Each row was made from one path, in order. Every step used is in the known rows, and no mark comes twice. Write each row's path.
In the rows, 128 means zero.
Known rows
nobinu, duvi, supem, rosop: [100 122 152 198 132 126 133 117 106 142 104 147 134 140 136  99 134  91
 166 133 132 155 169 178 147 152  82 101 109 118 107 129 129  86 123 161
  97 114 134 154 132 125 104 140 159 130 117 152 103 162 133 126 145 148
 116  99 157]
buneze, rosop, supem, diza: [135 108 138 231 120 136 134 154  96 122 104 135 126 127 132 116 132 111
 104 117 124 142 162  94 148 167  98  58 129 156 114 118 142 106 128 127
 142 124 108 171 157 117 113 149 102 130 134  94 111 166 113  98 118 151
 137 106 142]
nobinu, duse, buneze: [ 55 113 127 175 147 137 120 169  89 118 111 110 131 107 129  99 161 131
 130 127 143 157 118 145 148 176  89 109 114 167 121 132 142 107 142 134
 114 117 145 147 137 158 131 132 118 168 108 121 120 160 158 116 109 141
  97 103 134]
diza, supem, duvi, nobinu: [ 73 115 127 194 119 139 117 112  85 139 107 118 121 132 140 100 144 113
 166 126 123 159 124 174 166 144  87 104  84 130 101 126 142  89 137 137
 125 121 128 154 154 107 115 138 150 164 116 169 121 163 100 124 159 126
  96 114 127]
duse, buneze, rosop, supem, diza: [110 108 144 235 131 139 132 171  93 125 106 139 129 127 139 116 155 119
  90 112 136 149 148  85 144 179  95  50 107 184 113 125 141  94 141 120
 148 123 117 158 155 131 128 157 104 142 121  80 126 164 127  95 109 152
 129  97 140]
diza, supem, rosop: [114 120 139 176 124 131 129 135 102 135 113 128 122 124 129  98 114 104
 145 126 139 168 149 162 137 162  91  96  86 148 104 121 158 120 122 148
 113 123  98 155 147 132 123 130 143 135 119 125 111 174 129 108 140 152
 119  90 145]
duse, buneze, rosop, supem: [107 103 137 199 135 136 125 187  98 125 108 133 136 111 134 119 158 124
  88 115 130 156 132  92 141 175  95  90 119 179 116 131 136 112 137 124
 155 124 126 151 145 139 121 145 112 141 129  81 117 158 149 104  95 158
 115 102 144]
diza, supem: [ 95 116 140 174 117 133 124 146 101 120 105 113 125 134 126 105 124 106
 146 120 140 149 150 162 147 161 104 117 110 185  98 124 160 125 130 134
 124 124 103 146 145 132 118 136 139 144 115 140 115 171 118 105 147 149
 115  99 138]
rosop, supem, duvi: [134 101 135 209 110 136 125 149  80 126 107 137 122 123 132 115 130 109
 113 125 128 140 148 133 154 152  89 114 114 126 124 119 132 112 131 148
 152 128 130 145 140 118 103 133 132 148 131 149 109 158 111 115 140 150
 117 112 143]
duvi, supem: [ 88 112 145 186 114 133 121 150 108 119 100 129 133 136 127  98 131  98
 160 125 137 141 156 172 147 156 106 128 131 158 105 123 134 115 130 142
 123 120 133 150 135 134 112 142 141 142 117 161 105 157 114 112 141 148
 122 113 148]
leti, buneze, duse, nobinu, duvi: [ 81 113 122 185 132 129 124 159  69 109  99  62 137 151 141  94 149 109
 140 138 128 139 153 123 174 157  90 130 138 160 113 142 151 102 122 148
 140 109 160 118 136 115 109 140 111 175 127 141 103 150 158 123 156 136
 103 104 148]
duse, nobinu, duvi, supem, leti: [ 92 123 150 184 105 126 123 117 114 124 105 122 138 145 135 104 129  85
 171 128 118 139 176 172 172 182  85 118 123 124 105 136 144  94 137 154
 102 110 154 140 133 126  85 138 141 169 114 172 105 167 129 120 165 141
 120 113 155]
leti, dezade: [ 86 106 135 135 106 134 131 164  93 115  97 116 132 121 130 110 118 113
 153 121 149 146 153 174 143 161 116 132 155 161 116 112 137 134 118 141
 144 120 123 131 143 133 122 125 116 150 119 137  98 161 137 114 120 161
 112 111 154]
nobinu, duvi, supem: [ 83 117 153 195 123 131 126 127  99 127  94 129 135 148 133 102 146  91
 164 130 131 136 172 182 157 148 102 118 130 138 108 130 133  92 131 145
 112 116 141 158 134 120  82 148 154 145 116 167 101 157 130 124 154 151
 114 117 151]
buneze, duse, nobinu, duvi, supem, diza: [ 64 129 140 246 126 127 125 133  82 107 100 102 129 167 146  86 151  79
 155 131 128 130 173 128 180 162  88  69 126 162 107 130 162  65 142 140
 118 108 151 139 144 110 108 157 130 167  95 150 114 153 126 135 172 112
 115  95 141]
dezade, leti, buneze: [ 93 106 141 159 111 142 132 163  96 116  92 106 129 131 131 117 124 126
 155 123 163 145 172 175 143 154 136 135 133 181 107 120 142 135 122 132
 126 120 114 154 135 142 125 130 102 142 130 150 106 160 143 100 139 161
 118 113 156]
leti, supem, duvi, nobinu, duse, buneze: [ 59 114 123 213 129 148 108 145  81 128 116 129 123 108 139 103 175 133
 144 136 131 182  90 149 158 159  62 115 104 120 124 143 136  82 148 143
 113 119 178 158 138 127 125 134 143 181 116 141 147 149 129 139 105 120
  75 117 107]
duvi, nobinu, duse, buneze: [ 46 122 125 172 151 140 110 154  91 124 119 104 133 104 135 107 179 131
 151 130 127 168 107 159 156 172  84  98 108 150 112 140 138  81 149 134
  95 115 162 143 143 148 139 135 132 171 112 130 124 151 148 126 100 123
  80 108 124]
duvi, supem, rosop, buneze, duse, nobinu: [ 92 119 141 217 132 129 140 165  80 127 106 103 131 147 134  85 123  96
 145 129 133 174 101 113 155 171  87 110 112 144 104 129 154 103 121 162
 158 115 136 116 139 126 130 123 133 136 114 122 100 155 135 119 151 110
 105  65 143]
nobinu, duse: [ 75 113 128 175 131 138 129 158  87 117 112 102 128 108 125 103 144 121
 141 133 134 150 139 146 152 164  92 119 128 156 118 122 137 118 137 138
 120 118 135 149 138 143 117 129 122 162 118 137 105 159 139 122 110 142
 106 110 136]
dezade, leti, buneze, rosop: [109 101 136 167 124 142 145 168 108 128  90 105 134 128 133 113 132 133
 145 117 154 146 162 131 140 154 128 121 125 184  96 123 133 133 120 122
 148 122 111 160 143 135 118 133  90 141 140 111 107 159 156  95 114 168
 115 121 159]
rosop, buneze: [ 96 106 143 170 116 136 139 163  84 126  92 108 130 124 122 105 130 111
 141 126 137 164 121 139 141 166 100 133 133 163 108 127 145 127 119 143
 147 117 123 126 141 129 112 127 116 127 122 129 101 166 124  95 133 144
 105  94 151]
buneze, rosop, supem, duvi, nobinu: [120 101 128 225 124 140 128 131  90 146 105 135 130 116 141 116 158 122
 120 124 108 152 132 112 161 145  81  93 113 106 108 125 116  83 133 141
 160 126 143 165 157  99 104 140 127 153 148 120 112 147 105 126 107 138
 105 117 130]
rosop, buneze, duse: [ 93 105 136 191 120 134 130 184  76 114  99 100 128 135 124  97 138 109
 122 121 139 157 102 112 146 165 110 131 127 184 106 125 150 128 117 144
 175 117 133 104 141 121 122 125 117 127 122 130 104 161 128 110 148 136
  98  89 142]
dezade, leti, vovu: [ 86 110 148 152 105 138 133 167  99 111  94 138 130 116 133 118 128 127
 144 131 163 148 187 158 140 142 144 135 130 150 106 111 148 146 130 135
 112 122 130 130 138 142 149 106 111 143 115 153 105 177 149 106 140 161
 107  98 152]
rosop, supem, diza: [120 116 137 220 106 137 123 150  88 115 109 134 124 130 131 120 125 103
 114 124 135 136 172 132 149 168 103  55 117 168 120 117 148 108 128 140
 123 124 117 162 149 125 122 141 117 137 125 132 111 170 104  98 142 148
 136 106 144]
diza, supem, leti, buneze, duse: [122 114 134 165 104 128 113 167 102 116 110  96 125 144 128  99 109 113
 138 114 148 150 128 163 154 184 126 132  86 201  94 122 162 141 120 134
 145 122 113 119 137 130 138 136 109 146 127 169 113 168 117 101 183 158
 126  93 145]
nobinu, duse, buneze, rosop, supem: [ 95 106 122 202 150 136 128 179  91 128 116 129 133  96 132 115 166 136
  88 117 126 157 116  95 149 175  80  85 115 181 123 129 123 101 147 120
 148 123 138 158 144 147 113 138 111 150 133  80 121 153 158 106  82 154
 109 102 129]
duse, buneze, rosop, supem, duvi, nobinu: [ 90 103 129 218 144 141 122 147  84 145 110 134 132 114 145 116 177 126
 110 121 114 166 107 102 156 161  81  86  92 129 113 132 121  79 137 135
 159 124 153 145 153 115 117 149 129 161 131 115 125 151 125 126 103 136
  95 114 129]
buneze, rosop, supem, duvi, nobinu, duse: [108 106 108 225 140 139 132 130  76 145 116 133 127 100 140 112 171 132
 121 130 109 158 109 109 169 141  73  83 109 101 116 128 110  67 144 134
 147 122 158 169 157 113  91 132 120 166 148 113 115 142 114 128  94 134
  98 118 121]
leti, supem, rosop, buneze: [139 111 152 194  98 139 140 162  91 132 103 131 121 122 121 104 112 116
 136 137 138 192 119 141 123 168  80 125 127 131 115 135 158 135 106 163
 132 120 125 148 135 120 119 119 130 108 129 117 110 169 125 105 125 143
 106  87 136]
supem, leti: [124 111 144 158  91 132 119 157 115 122 113 128 132 116 123 116 116 106
 143 120 136 145 148 162 144 189 112 131 117 145 107 121 148 142 121 145
 122 121 133 128 141 130 136 135 118 152 128 156 107 173 126 106 143 159
 120 112 153]
rosop, supem: [131 110 134 192 112 134 116 165  89 116 106 133 130 116 123 121 129 106
 104 126 127 145 172 141 149 162  99 108 126 152 121 128 143 125 126 140
 133 126 129 149 139 130 116 136 122 136 132 136 102 155 121 105 125 159
 124 108 144]
buneze, duse, nobinu, duvi, supem: [ 65 122 139 209 127 125 122 151  87 108  99  95 138 156 141  90 151  88
 144 135 124 134 164 135 175 156  83 117 137 156 112 141 148  82 138 144
 124 111 165 121 134 117 101 146 137 165 111 156 103 146 143 141 168 126
 101  99 140]

Write each row's path
[109 114 145 185  84 143 125 167 113 100  97 136 123 127 126 119 128 114
 136 130 155 159 180 160 135 163 109 126 139 181 117 127 149 143 127 129
 120 125 138 157 134 130 127 134 116 145 116 156 120 160 142 120 132 163
 103 118 135]
dezade, leti, supem
[163 105 140 186  95 128 131 163 113 130 113 141 136 111 124 128 121 112
 104 111 120 143 155 109 143 185 101 101 122 149 106 121 130 135 126 134
 148 126 125 147 150 129 112 139 108 132 148 115 106 165 123 102 117 169
 131 108 150]
buneze, rosop, supem, leti
[ 94 109 125 193 118 132 128 181  72 106 100  78 129 134 130  95 137 107
 125 128 130 160 108  89 161 181  99 128 139 167 109 132 164 118 123 144
 174 113 146 102 144 124 133 124 114 154 120 119 104 159 139 117 149 120
  94  85 139]
rosop, buneze, duse, nobinu
[129 112 158 191  97 145 145 160  98 127  98 140 121 123 126 119 107 118
 138 133 162 187 141 143 123 167  97 110 113 155 112 131 147 137 114 154
 123 123 121 149 137 130 122 119 121 107 128 131 111 167 141 109 127 149
 103  88 139]
dezade, leti, supem, rosop, buneze
[156 111 140 175  88 130 119 161 108 120 118 140 132 110 122 124 106 105
 115 121 123 142 173 155 145 191 108 104 115 157 113 122 139 135 124 145
 128 124 132 141 138 135 123 135 117 135 136 156 104 174 113 101 136 171
 131 105 151]
rosop, supem, leti
[104 117 153 214 135 127 144 145  81 136 100 125 133 154 134  90 132  93
 145 130 136 169 106 142 149 156  89 111 102 140 107 133 140  88 116 163
 134 112 134 114 135 120 101 139 148 109 117 157  96 162 126 121 162 136
  99  73 154]
nobinu, duvi, supem, rosop, buneze, duse
[ 49 113 119 209 169 140 126 128  92 149 113 115 124 118 147  96 185 137
 148 118 125 173  71 128 165 157  72  82  73 144 101 132 138  63 154 120
 127 119 141 155 159 126  98 141 140 181 123 100 139 155 133 126 112 122
  86 108 114]
diza, supem, duvi, nobinu, duse, buneze, rosop
[ 87 115 120 186 119 131 118 176  81  99 111  81 131 128 130  98 140 102
 125 131 125 139 145 109 161 175 100 136 140 161 119 127 164 117 133 142
 146 117 154 105 144 125 141 137 117 174 116 128 109 155 150 129 139 127
  99  97 135]
buneze, duse, nobinu
[129 107 139 221 116 142 143 158  97 128  93 127 124 135 140 126 124 123
 120 112 159 141 178 118 146 151 126  55 108 189 103 120 134 112 125 117
 144 123  98 187 155 128 111 140  78 125 141 102 109 159 125  86 121 159
 142 108 155]
dezade, leti, buneze, rosop, supem, diza
[114 115 122 168 112 127 116 164  97 110 111  63 127 144 134  94 109 110
 145 123 138 151 138 139 167 196 110 127  95 186  97 128 180 134 122 138
 141 116 122 120 142 135 127 131 106 170 121 152 113 166 131 107 180 142
 124  93 138]
diza, supem, leti, buneze, duse, nobinu
[ 55 105 119 205 163 141 130 139  87 147 114 124 131 105 145  95 193 146
 144 125 118 166  70 108 158 157  71 103 101 122 110 132 117  64 146 130
 136 114 160 149 152 126 118 136 129 193 129  98 130 148 146 132  91 123
  79 117 122]
supem, duvi, nobinu, duse, buneze, rosop
[ 78 115 129 190 126 127 125 150  79 105 104  87 134 140 136  96 152  99
 129 134 120 137 155 113 170 167  87 122 140 151 122 136 159  97 135 146
 130 110 162 114 141 113 118 141 128 176 114 141 109 153 158 137 146 135
  92 102 139]
buneze, duse, nobinu, duvi
[ 82 130 141 215 132 124 130 132  87 123 106 109 133 148 143  91 141  85
 149 139 123 151 153 139 168 159  74 105 116 131 113 132 147  79 133 158
 116 110 155 124 135 113 107 143 153 157 114 142 106 153 152 142 156 124
 103  88 144]
buneze, duse, nobinu, duvi, supem, rosop
[ 53 116 126 186 162 139 126 159  96 134 115 113 135 100 137 103 188 141
 142 126 123 168  96 113 151 168  86  91 117 148 110 137 128  79 150 122
 119 115 157 154 149 141 124 135 123 171 127  89 124 152 157 119  76 131
  83 109 124]
duvi, nobinu, duse, buneze, rosop
[ 67 114 115 193 134 143 122 122  77 138 115 118 124 109 137 102 165 125
 165 136 123 159 112 159 167 145  83 117 108 104 117 126 132  78 142 149
 120 116 162 150 149 121 114 126 137 182 127 151 116 151 115 135 119 118
  91 119 125]
supem, duvi, nobinu, duse
[ 59 117 113 200 134 140 121 109  85 142 114 110 119 118 138  99 153 122
 170 129 124 161 110 175 172 143  77  93  79 126 107 128 138  75 147 138
 108 117 138 162 154 118  96 128 144 178 122 154 123 156 107 128 147 120
  87 109 117]
diza, supem, duvi, nobinu, duse
[104 119 161 171  98 125 124 142 112 130  97 158 138 133 135 102 123 101
 176 131 139 136 172 178 154 156 115 124 130 117 100 119 141 118 128 151
  96 113 147 134 131 132 108 113 145 142 121 184 101 180 127 107 173 165
 124 100 157]
nobinu, duvi, supem, leti, vovu
[119 107 143 189 123 132 136 175  80 129 108 113 127 126 126  98 124 111
 123 128 143 175  92 118 137 168 107 120 109 160 110 122 150 121 109 159
 155 118 126 103 142 124 145 126 121 118 121 125 102 166 137 113 137 133
 102  68 144]
supem, rosop, buneze, duse
[112 116 122 191 141 134 120 156 105 138 127 136 138  91 135 127 165 136
 112 116 114 170 108 109 155 194  82  70  97 141 108 134 123  84 146 132
 119 120 160 153 151 149 122 136 113 158 136 109 126 160 142 113  87 149
 104 106 127]
duvi, nobinu, duse, buneze, rosop, supem, leti
[ 88 113 123 208 162 140 121 160  87 135 119 124 137  95 137 120 184 138
 106 122 115 168 119 109 155 167  76  69 111 150 120 141 124  72 148 123
 125 119 160 168 148 140 116 137 122 155 133  82 123 150 145 118  72 143
  92 109 122]
duvi, nobinu, duse, buneze, rosop, supem
[116 111 151 180 120 135 145 153  82 144 104 123 129 119 126 101 120 110
 146 130 137 176 119 139 131 163  96 118 108 126 108 126 149 125 112 160
 134 117 115 133 145 134 130 121 128 121 131 113  97 171 128 100 123 145
 108  80 151]
supem, rosop, buneze
[ 74 106 144 180 140 136 129 175 108 126 104 122 136 118 131 102 161 129
 115 117 136 153 115 103 135 178  99 112 116 171 107 130 141 120 129 124
 154 119 130 142 146 138 133 143 119 155 121  89 123 163 163 108  98 152
 102 109 145]
duse, buneze, rosop
[ 92 125 133 202 148 127 134 146  77 128 106  81 136 156 146  85 133  95
 162 138 130 154 153 145 168 152  83 113 119 130 111 140 144  85 119 163
 120 110 147 134 131 125 108 137 133 152 118 151 100 148 152 131 154 131
 115  86 155]
leti, buneze, duse, nobinu, duvi, supem, rosop
[118 117 153 142  89 130 121 163 109 120 106 144 134 107 127 110 109 116
 151 129 145 151 158 153 139 176 135 141 130 129 103 113 159 158 125 144
 106 119 138 120 141 140 153 106 115 154 120 157 104 186 134 103 145 163
 122  95 151]
supem, leti, vovu
[ 58 118 141 252 127 128 139 138  76 113  91  92 130 175 145  83 143  82
 154 129 132 144 137 112 175 165  84  69 125 157 104 136 162  66 135 149
 141 106 146 127 145 109  93 143 123 144 104 135 108 163 123 121 188 106
 109  83 140]
rosop, buneze, duse, nobinu, duvi, supem, diza
[ 61 120 116 172 135 138 119 138  90 128 115 104 131 105 130 108 159 125
 160 138 119 162 137 164 159 151  87 107 126 134 117 128 139  92 141 141
  95 115 160 159 146 138 119 133 127 166 126 137 112 153 130 128 106 131
  91 111 132]
duvi, nobinu, duse
[ 65 126 131 235 130 131 129 141  74 112  93  79 132 178 150  81 140  89
 167 133 139 131 168 139 178 161  98  84 131 158 104 137 162  72 132 142
 124 108 141 147 138 112 101 151 113 162 109 150 109 152 121 121 179 120
 123  97 150]
leti, buneze, duse, nobinu, duvi, supem, diza
[126 106 141 150  98 134 121 160 104 128 110 108 134 124 124 107 107 119
 156 122 143 147 141 166 146 185 122 147 122 158 104 125 149 147 112 150
 129 119 124 143 137 139 129 132 106 148 136 169 106 172 124  93 148 162
 131 114 160]
supem, leti, buneze
